Each row was made from one small tree. The marks that hang from a mark follow it in brackets, in alphabetical order. Every link used is in the known rows. Write each row's tree.
Known rows:
F[H]: [ 10   5  13   4  10 -13  11  -2   2  11   2  11  -3  -8   4 -21   5  -9
   0  -9   8 -14   7  -2  -2  -1  -1   4   8   5  -4   8  -6  -7  -3   6
 -18 -12  -7  -7 -10   8  -8   3 -12  -4  -8  -9  -8   4  11   7  -3   5
 -15  12 -10  12 -20  13   5   6 -13  -2  -1   4  10]
S[B[J[A[T]]]]: [ -3   3   0   6   1  -9  11  -1   2  15   8  11  -1 -12   3 -16   6 -13
  -3  -5   9  -5   9  16  -3  -2  13 -11  -8   1   7  -8   3 -12   0  13
 -11   2   2  -1 -12   7 -10  12   1  -2 -10 -20   1  -5  16  -5  -5   0
 -17  11  -8   1  -7   5  -2  10   2   9   4   5   8]
F[A H[S[B]]]: [  6  10  14  -1   5 -14   9   0  13  24  -1  11  -6 -16 -10  -7   2  -6
  -3  -6   0 -21   5   8  -3  -1  -7 -14 -14   5  -3  10  -7   1  -5   9
  -9 -14  -9  -6  -8   6 -18   1 -10   2  -9 -10  -7   7   8  -1  -3   1
 -10   8 -10  24 -21  16   6  11 -12   2   0   4  21]
H[F J[A[T]] S[B]]: [ -2  20  18 -25   3 -10  -4  -3  18  25  15  11  -2 -24   9   5   7 -10
  -2  -3   9 -11 -16  20  -2   1  -9 -27 -13  -4   2 -26  14   1 -10  10
  -3  -6  -4  -6 -23  10  -8  13   4  -4 -15  -8  -5 -16  34 -13  -3   5
  -8  24  -9  -1  -6   8  -2   8   3   6  -6   9  35]
A[J]: [  9   2  15   4   9 -14  11  -2  -1   9   7  20  -2  -6   6 -19   7 -14
  -1 -11   8 -10  11   1  -2   0  -3   7  -1   2 -15   2   3 -13   1   9
 -16  -7  -4  -7  -1   9  -4  10  -9  -9 -10 -10  -8  -9  31  -4   0  13
 -17   6  -8  -5  -8   8   2   7  -4   4  -4   2   9]
B[J[A[T]]]: [  2   3  -3   2   5  -9   8   1  -2  10  14  13  -1  -7  15 -16   4 -11
  -2  -3  12   1   9   7  -4  -6  12   0  -9   0  -3  -7  -2 -15  -1  17
 -21   4   0  -2  -2   8  -4  11  -5  -4  -9 -17   1  -3  19  -5  -2   3
 -21  11  -7  -7 -10   1   0   7  -3   4  -4   9  14]
A[J T]: [  6   7  21   8  11 -10  10  -2   2  10   8  22   1 -10  14 -26   6 -15
  -1  -8   8 -10  13   8  -3  -3   5   6  -2  -1 -13  -6  10 -12   5  14
 -12  -3  -2  -3  -1   8   0  13  -7  -9 -11 -14  -9  -9  39  -5   0  12
 -20   5  -4 -16  -3   6   0   8   2   3  -5   7  13]
H[F[B]]: [  8   6  13 -13  13 -13   8  -3   3   9  10  -1  -1  -8   3 -19   7 -15
   1  -5  25 -13 -12  -4   1   1 -11  -9   2  -1  -7  -6  -1  -2   2   7
 -15 -18  -3  -8  -8   7  -9   1  -3  -6  -8  -6  -5  -1  29  -1  -2   1
 -10   8 -10  10  -7  10  -2   1  -7   3  -3   8  12]
S[B[J[A[T[U]]]]]: [  0   1   5   5   2  -6   9  -1   3  13   8   7  -2 -12   4 -19   7 -13
  -3  -2  10  -7   8  19  -5  -4   8  -8  -8   1   6  -4   4 -13   3  14
  -9   3  -1  -1 -16   9  -8  15   0   2  -9 -20   1  -4  11  -7  -6   0
 -16  14  -8   3  -6   7   0  10   1  11   1   4  10]
A[T]: [  8   6  17   3  12  -6   8   0   4   8   8  11   1  -9  13 -24   6 -11
  -1  -2  11  -6   5   4  -3  -2   6  -1   0  -1 -12  -8   4  -8   3  16
 -14  -2  -2  -3 -11   9  -2   7  -4  -4  -9 -13  -6  -3  20   0  -2   8
 -19   7  -6  -8  -3   6  -1   2  -1   3  -1  10  14]
B[J[A]]: [  3   0  -7  -2   4 -11   9   0  -4  10  12  11  -3  -5   9 -11   5 -12
  -1  -6  13   1  10   3  -4  -3   8   1  -8   2  -3  -1  -6 -16  -3  14
 -23   1  -1  -4  -1   9  -7   9  -7  -3  -9 -15   1  -4  14  -3  -2   2
 -19  12 -10  -1 -12   2   2   6  -7   5  -2   5  12]
H[J]: [ 10  11  17 -10  11 -11   6  -2   3  14  11  11  -5  -8   8  -9   8  -9
   0 -12  10  -5   1  -2  -4   5  -3  -4  -6   2 -12  -5   5  -7  -7   6
 -16 -10   0  -5 -15  11  -5   7  -4  -8 -11  -6  -5 -14  12   2  -2   7
 -13  15  -9  -3  -6   7   2   2  -8   0  -8   1  16]
F[B H[J]]: [  7  17  15  -4  14 -15  11  -3   1  12   9   0  -6 -10   1 -20   7  -9
   3 -14   9 -19  -2   1  -1   4   0  -3   0   5  -4   4   3   1  -2  -2
 -15 -25   2  -5 -14   6 -11   2 -10 -10 -10  -6  -6  -3  12   8  -3   0
  -5  11  -8  20 -17  15   3   6 -13  -4 -10   1  10]
S[B[J]]: [  2  -1   3   5   3 -10  11  -2   1  17   6  11  -1 -10  -3 -15   7 -14
  -3  -8  13  -9   9  10  -1   1   8  -6 -10   3   2  -5   2 -12  -2  10
 -11  -2   2  -4 -10   8  -9   7   0  -2  -9 -18  -1  -4   9  -3  -6  -2
 -13   7 -10   6 -10   7  -1   6  -3   5   7   2   0]
S[B]: [  5   1  11   2   5 -10  12  -3   5  13   3   8  -1 -10  -3 -20   7 -13
  -1  -9   9 -12   4   8  -2   4   0 -10   0   4  -2   0   2  -7   0   9
  -8  -5  -1  -5 -17   8 -12   5   0  -2  -9 -14  -3  -4  10  -1  -5   6
 -16   8 -11   6  -5   9  -1   6  -2   7   7   1   3]
B[J[A[T[U]]]]: [  4   1   2   1   6  -5   6   2  -2   9  14   8  -4  -8  15 -16   6 -12
  -2  -2  12  -1   9  11  -7  -8   9   5  -8  -1  -2  -3  -2 -16   3  18
 -20   5  -1  -3  -6  11  -2  15  -6   0  -9 -17   1  -4  15  -5  -3   1
 -19  14  -6  -4  -7   4   3   7  -4   9  -6   9  17]

Which tree is each row?
[ 11   7  26  -8  14 -10   5  -1   9  15   9   9  -3 -11   8 -17   6 -13
  -4  -7  15 -15   1   4  -4  -5 -12 -11  -7  -5  -9  -4   1  -7   9  19
 -12  -9 -11  -7  -3  10  -5  11  -6   2  -8  -7 -11  -1  41  -7  -2   3
 -15  11  -7  -2  -4  12   3   7  -7   8 -10  14  27]  H[F[A[J T[U]]]]
[  7  20  15  -4  15 -17  13  -1   6  19   8  -2  -9  -8  -5 -17   5  -6
   1 -14   6 -20   3  -2  -3   2  -4 -15 -12   3  -8  11  -5   4   0   3
 -15 -28  -2  -3  -6   4 -17  -1 -11  -6  -9  -5  -7   3   9   8  -2  -4
  -5   7  -8  25 -16  17   5  10 -18  -1 -12   3  17]  F[A B H[J]]
[ 12  15  20 -23  13 -13   4  -2  13  20  13   6  -6  -9   5  -2   6  -7
  -3 -13  14 -10  -7  -6  -3   3 -15 -21 -15  -4  -9  -9   1  -3  -4  12
 -15 -16  -6  -7  -9  10  -9   4  -4  -3 -10  -2  -9 -10  26   1  -3   0
 -10  16 -10   1  -6  11   3   3 -13   3 -12   8  27]  H[F[A] J]
[  6  13  10  -4  10 -16  10   1   7  20   5   1  -7 -14  -9 -11   2  -8
   1  -6   5 -22   0   3  -2  -1  -7 -11 -12   3  -9  14  -9   7  -1   6
 -12 -22  -6  -6  -2   4 -17  -2 -12  -3  -9  -6  -4  11  13   2   0  -2
  -7   2  -9  34 -21  17   4   8 -16   1  -5   3  20]  F[A B H[S]]
[  6  16  14 -16   9  -8   1   2  10  22  13  -1  -4 -18   0  -2   5 -12
  -3   3  21 -16 -12  10  -3  -7 -11 -11 -23  -6  -9  -9   1   1   4  17
  -8 -10  -5  -7  -4   9  -5   5  -3   1  -9  -9  -4   4  31 -12  -2  -9
  -2   8  -6  15 -11  11   1   3  -6   6  -8  12  29]  H[F[A[T[U]] B[J]] S]
[  7   4  12  -5   8  -6   4   1   3   3  10   6  -4 -11  18 -23   7 -12
   0   0   8  -2   6  14  -9  -7   0  -3   7  -1  -4   2   1 -10   4  16
 -15   2  -7  -3 -18  11  -4  15  -7   4 -11 -13  -1  -4  16  -6  -1  12
 -24  16  -8  -3   0   5   3   7  -2  13  -7   8  25]  J[A[T[U]]]
[  8   9  12 -15  13 -14   9  -1   6  13   9  -3  -4  -7  -2 -15   5 -11
   0  -6  21 -15  -9  -6  -1   0 -14 -19  -9  -3  -9   1  -6   2   4  13
 -14 -20  -5  -7  -4   5 -12  -2  -5  -1  -7  -4  -5   4  28  -1  -2  -3
 -11   5 -10  15  -6  12  -1   3 -12   6  -6   8  18]  H[F[A B]]
[  7  23  18 -30  11 -13   0  -1  13  26  15   0  -6 -16  -2   6   6  -9
   0  -7  16 -16 -17   2  -1   3 -20 -21 -22  -4 -13 -11   4   7  -7   8
  -8 -21  -3  -9  -9   8 -11   1  -2  -7 -12  -1  -6  -7  29  -8   0  -4
   0  12  -9  15 -10  12   1   1  -9   3 -12   7  31]  H[F[A B] J S]
[  0  11  -3  -2   5 -15   9   0  -1  17  11   5  -5 -14  -1  -9   3 -11
   1  -4  11 -15   1   9  -1  -4   4   0 -10   4   0   4  -6  -2  -4   3
 -16 -13  -1  -6  -2   5 -11   5 -11  -9 -11 -12  -1   6  16  -3  -1  -2
  -6   9  -8  25 -26  12   3   9 -10  -1  -4   3  14]  F[B[J[A]] H[S]]
[  6   7   5 -12  12 -14   9   0   4  16  11  -2  -4  -7  -2 -13   5 -12
  -2  -8  25 -12  -6  -5  -1  -2  -7 -16 -17  -3  -7  -1  -6  -3   4  13
 -17 -16  -3  -6   2   6 -10   0  -4  -2  -7  -7  -3   4  29  -3  -2  -9
  -8   4  -9  14 -11  11  -1   4 -12   5  -6   9  13]  H[F[A B[J]]]
[  2  10   5   6  10 -11  11   0  -4   8  11  -2  -5 -11   6 -25   5 -12
   1  -5  13 -17   5  11  -4  -7   9   1  -2   2   4   7  -2  -5   6   6
 -17 -11   0  -2  -6   6  -8  10 -12  -2  -9 -15  -1   7  14   1  -3  -4
  -9  11  -6  21 -18  13   3  11 -11   2  -9   7  11]  F[B[J[A[T[U]]]] H]
[  5   5  15 -15   3 -11   2  -3  13  23   5  11   0 -19  -4   0   6 -13
  -3  -1  17 -16 -13  11   1   2 -14 -15  -7   0  -3 -13   6  -1  -6  10
  -4  -7  -8 -10 -16   9 -10   5   2  -2 -10  -9  -6  -3  28  -8  -4   3
  -7  14 -11   9 -12  11  -2   3   0   5   7   5  21]  H[F S[B]]
[  8  26  26  -8  14  -9   4   1  11  22  10  -2  -9 -20  -1 -12   4  -7
   0  -6   3 -24  -2  14  -6  -4  -5 -12 -18  -1  -7   6   4   8   3   8
  -5 -21  -3  -3 -12   7 -10   6 -10   0 -11  -7  -6   4  14   0  -2  -6
  -1  11  -4  26 -13  17   6  10 -12   1 -18   8  33]  F[A[T[U]] B H[J S]]
[ -1  11   0   6   9 -13  13  -1  -4   9  11   3  -3 -11   5 -24   3 -12
   1  -6  12 -14   6   7  -1  -5  13  -3  -3   3   3   3  -4  -5   3   5
 -19 -13   2  -2  -1   5 -10   6 -11  -8  -9 -14  -2   7  16   2  -2  -2
 -10   9  -7  17 -20  11   1  10  -9   0  -7   7   8]  F[B[J[A[T]]] H]
[  6  20  30 -23   8  -7  -3  -1  21  30  11   6  -5 -24   0   5   7  -8
  -5  -4   9 -18 -13  18  -4   0 -16 -26 -25  -6  -3 -16  13   3  -4  14
   1 -10  -7  -6 -22  11  -8  10   4   3 -13  -7  -8 -11  27 -12  -5  -4
  -3  19  -7   8  -4  13   2   6  -3   7  -9   9  37]  H[F[A[T[U]]] J S[B]]
[  4  17   9  -5  11 -16  10  -3   1  11  11   0  -7 -10   4 -18   6 -10
   3 -11   7 -15   0   4  -2   1   1  -8   3   5  -1   6   0   2  -3  -2
 -16 -22   1  -4 -12   6 -14   5 -11  -8 -11  -6  -4  -3  13   5  -2   4
  -9  14  -9  21 -15  14   3  10 -13  -1 -12   0  15]  F[B H[J[A]]]
[  7  21  28  -5   9  -8   3   0  18  27   6   9  -8 -21  -1  -7   4  -4
  -4  -7  -3 -23   3  18  -6  -3  -6 -17 -18   0  -1   2   6   1  -1  10
  -2 -12  -7  -3 -19   9 -11  10  -6   4 -12 -11  -9   0  11  -4  -5  -2
  -7  17  -6  17 -13  17   6  13  -9   4 -11   8  33]  F[A[T[U]] H[J S[B]]]
[ -1   3   0  -6  -2 -10   5   0   5  21   8  13  -2 -17  -3   0   6 -11
  -2  -2   9  -7   2  17  -3   0   1  -4 -14   3  -1  -6   1  -7  -8  11
  -9   0  -2  -6 -12   9 -10   9  -1  -3 -11 -15   1  -6  14 -11  -3   3
 -13  11 -10   8 -15   6   0   7   0   8   5   0  13]  H[S[B[J[A]]]]
[  1   4  -6  -2   7 -13  11   0  -7   8  14   0  -4  -5   4 -18   6 -14
   2  -7  17  -5   3   3  -3  -2   6  -2  -8   1  -5   2  -4  -7   1   8
 -20  -9   4  -4  -1   6  -9   6  -6  -8  -9 -13   3  -1  17  -2   0  -2
 -13   5  -8  11 -10   5   0   4  -7   6  -4   3   6]  F[B[J[A]]]
[  4   6   9   3   3 -12   8  -2   6  21   3  15  -2 -17  -5  -7   4 -10
  -2  -6   6 -17   5  11   0  -1   1   2  -7   5   2   0   0  -6  -6   5
  -9  -8  -5  -6 -11   8 -11   5  -7  -3 -10 -13  -6   3  11  -2  -5   1
  -9  12 -10  18 -25  13   3   8  -7  -2   4   2  11]  F[H[S[B[J]]]]
[  5  19  15 -10  11 -14   6  -1   4  18  11   4  -6 -16  -2  -7   6  -9
   3 -10   8 -20  -6   5  -1   3  -5  -1  -7   5  -7   1   4   5  -6  -3
 -11 -23   0  -7 -13   7 -11   2  -9 -12 -12  -6  -5  -2  15   2  -2   1
   0  12  -8  25 -21  15   3   5 -12  -5  -8   0  18]  F[B H[J S]]
